Known rows, with every step that occurs:
guvob/bagep/ladir/zova: [ 0.309 -1.620 -1.250  1.156  0.549 -2.407 -0.125 -0.495  2.115  2.970
 -3.553 -0.308 -0.441  1.706 -1.683  2.583]
zova/ladir/bagep/buraza: [-1.646 -1.318  4.778 -0.856  0.502  0.703 -3.615 -0.106  1.489 -3.958
 -1.124 -0.789 -0.371  0.482 -6.321 -1.351]
bagep/buraza/zova: [-2.275 -0.406  0.633 -0.851  1.546  1.000  0.718 -0.748  1.148 -3.512
 -0.200 -2.425 -2.408  2.361  6.032  1.063]
guvob/bagep/ladir: [ 0.603 -0.698  1.976 -0.540  1.399 -2.638 -0.495  0.713  1.737  0.911
 -2.068 -0.295 -0.040  2.012 -3.119  5.011]
guvob/bagep/defi: [ 0.175 -0.289  1.419  1.890  0.244 -4.284 -1.711 -1.025  1.727  0.362
 -5.209  0.944 -2.216  0.114 -4.501  1.261]
buraza/zova/ladir/bagep/defi: [-2.913 -1.480 -0.724 -0.439  0.590  0.071 -2.580  4.094  1.409 -1.339
 -2.536  1.391 -1.673  3.722 -5.383 -0.913]
guvob/bagep: [ 1.127  0.744  0.634  0.772  1.235 -2.140 -0.725 -2.401  2.756  0.235
 -3.159  0.248  0.227  1.012  0.780  2.852]
guvob/bagep/ladir/zova/buraza: [-1.220  0.727  1.065  2.928  0.739 -5.444  1.087 -1.741  0.768  1.511
 -4.891 -1.227  0.002 -0.405 -3.601  2.747]
tona/bagep/ladir/zova: [-2.106 -0.315 -0.692 -0.054  0.101  1.699 -1.182 -0.020  3.644  2.253
 -2.058 -0.070  0.125 -0.398 -1.823 -0.335]
ladir/zova: [ 0.050 -0.222 -1.326  0.787  0.935  1.179 -1.288 -1.537  3.743 -0.201
 -2.948 -1.595 -0.771 -0.050  3.504 -0.269]
zova/ladir: [ 0.024  0.048  2.453 -1.797  2.014  0.572 -2.622  2.078  2.188 -3.678
 -1.362 -0.686  0.656  0.639 -4.821  3.734]
tona/bagep: [-1.374  2.086  0.839 -0.325  0.880  2.136 -1.813 -1.590  4.338 -0.566
 -1.553  0.665  0.730 -1.116  0.562  0.007]
gabuk/bagep/buraza/zova: [-0.893  0.180 -1.280  1.079  1.080  5.481  0.279  2.865  1.938 -2.646
 -0.292  0.346 -1.673  5.243  5.384 -1.162]
bagep/ladir: [-0.190 -0.858  2.955 -2.315  1.926  0.539 -1.246  2.566  2.246 -1.521
 -0.308 -1.991 -0.824  1.287 -1.725  4.195]
buraza/zova/ladir: [-1.365 -0.070 -1.102 -1.906  2.450  1.119 -0.569  3.079  1.573 -2.941
 -0.425 -0.409  0.310  3.805  0.333  4.180]
ladir/zova/gabuk: [ 0.956  0.597  0.784  0.224  0.783 -0.494  0.355 -1.341  2.637  1.462
 -1.731 -1.791 -1.024 -2.916 -0.620 -0.268]

Rows:
[-1.902  0.017  2.471 -0.807  0.644  0.062  1.267 -0.863  0.880 -0.376
  1.001 -1.373 -2.143  0.352  1.478 -2.301] -> ladir/bagep/buraza/zova/gabuk
[-1.351  0.377  2.783 -1.301  1.424 -0.808  2.402 -0.787  0.010 -1.883
  1.045 -2.568 -2.668 -0.574  2.257  1.147] -> bagep/buraza/zova/gabuk
[-0.457 -1.693  0.068 -0.685  1.024  0.779 -0.901  1.385  2.649  0.493
 -1.906 -2.148 -1.235  1.038 -0.183  1.788] -> bagep/ladir/zova
[-1.161 -0.546 -0.325  0.422  1.291  5.100 -0.887  5.296  0.854 -3.923
 -0.346  0.987 -0.507  5.640 -1.783  0.302] -> gabuk/bagep/buraza/zova/ladir
[ 1.108  2.003 -1.744  0.385  1.633  4.402  1.612  4.792  2.342  0.855
  0.686  1.271 -0.365  3.511  2.346  0.282] -> buraza/zova/gabuk/bagep
[ 2.042  0.642  3.212 -0.759  1.231  3.346 -0.055  6.643  1.918  1.074
  0.940  0.417 -0.356  1.260 -6.750  2.016] -> zova/gabuk/bagep/ladir
[ 1.164  0.179  1.722  2.603 -0.320  3.214  0.057  0.803  1.937  0.404
 -1.620 -0.458 -1.882 -1.042 -2.327 -4.217] -> ladir/zova/gabuk/bagep/buraza
[-0.603  1.206  0.072  3.153  0.775  2.256 -0.173  4.033  2.107  0.179
 -3.164 -0.288 -0.050  2.054 -3.027 -0.383] -> gabuk/bagep/ladir/zova/buraza
[-2.867 -0.791  0.285 -0.394  0.725  1.936 -0.309 -1.255  2.025 -2.084
 -0.251 -1.198 -1.864  3.280  5.120 -2.328] -> ladir/bagep/buraza/zova
[-2.016 -0.335 -1.478 -1.401  1.614  2.167 -1.729  2.875  2.398 -1.488
 -0.481  0.668  0.873  4.635 -0.566  0.557] -> buraza/zova/ladir/bagep
[ 0.360 -0.890  2.230 -1.106  0.889 -1.073  0.676  1.568  1.490  2.192
 -0.690 -2.445 -1.407 -1.963 -4.281  1.880] -> bagep/ladir/zova/gabuk
[-1.222 -0.503  2.073  0.568  0.008 -0.168 -3.547  0.432  3.096 -0.594
 -3.467  0.272 -2.468  0.341 -3.506 -2.984] -> ladir/bagep/defi
[-4.100  0.108  0.995 -0.996  0.842  1.590 -0.629  0.073  1.177 -3.232
 -0.339  0.627  0.154  1.174 -2.166  0.451] -> tona/bagep/buraza/zova/ladir
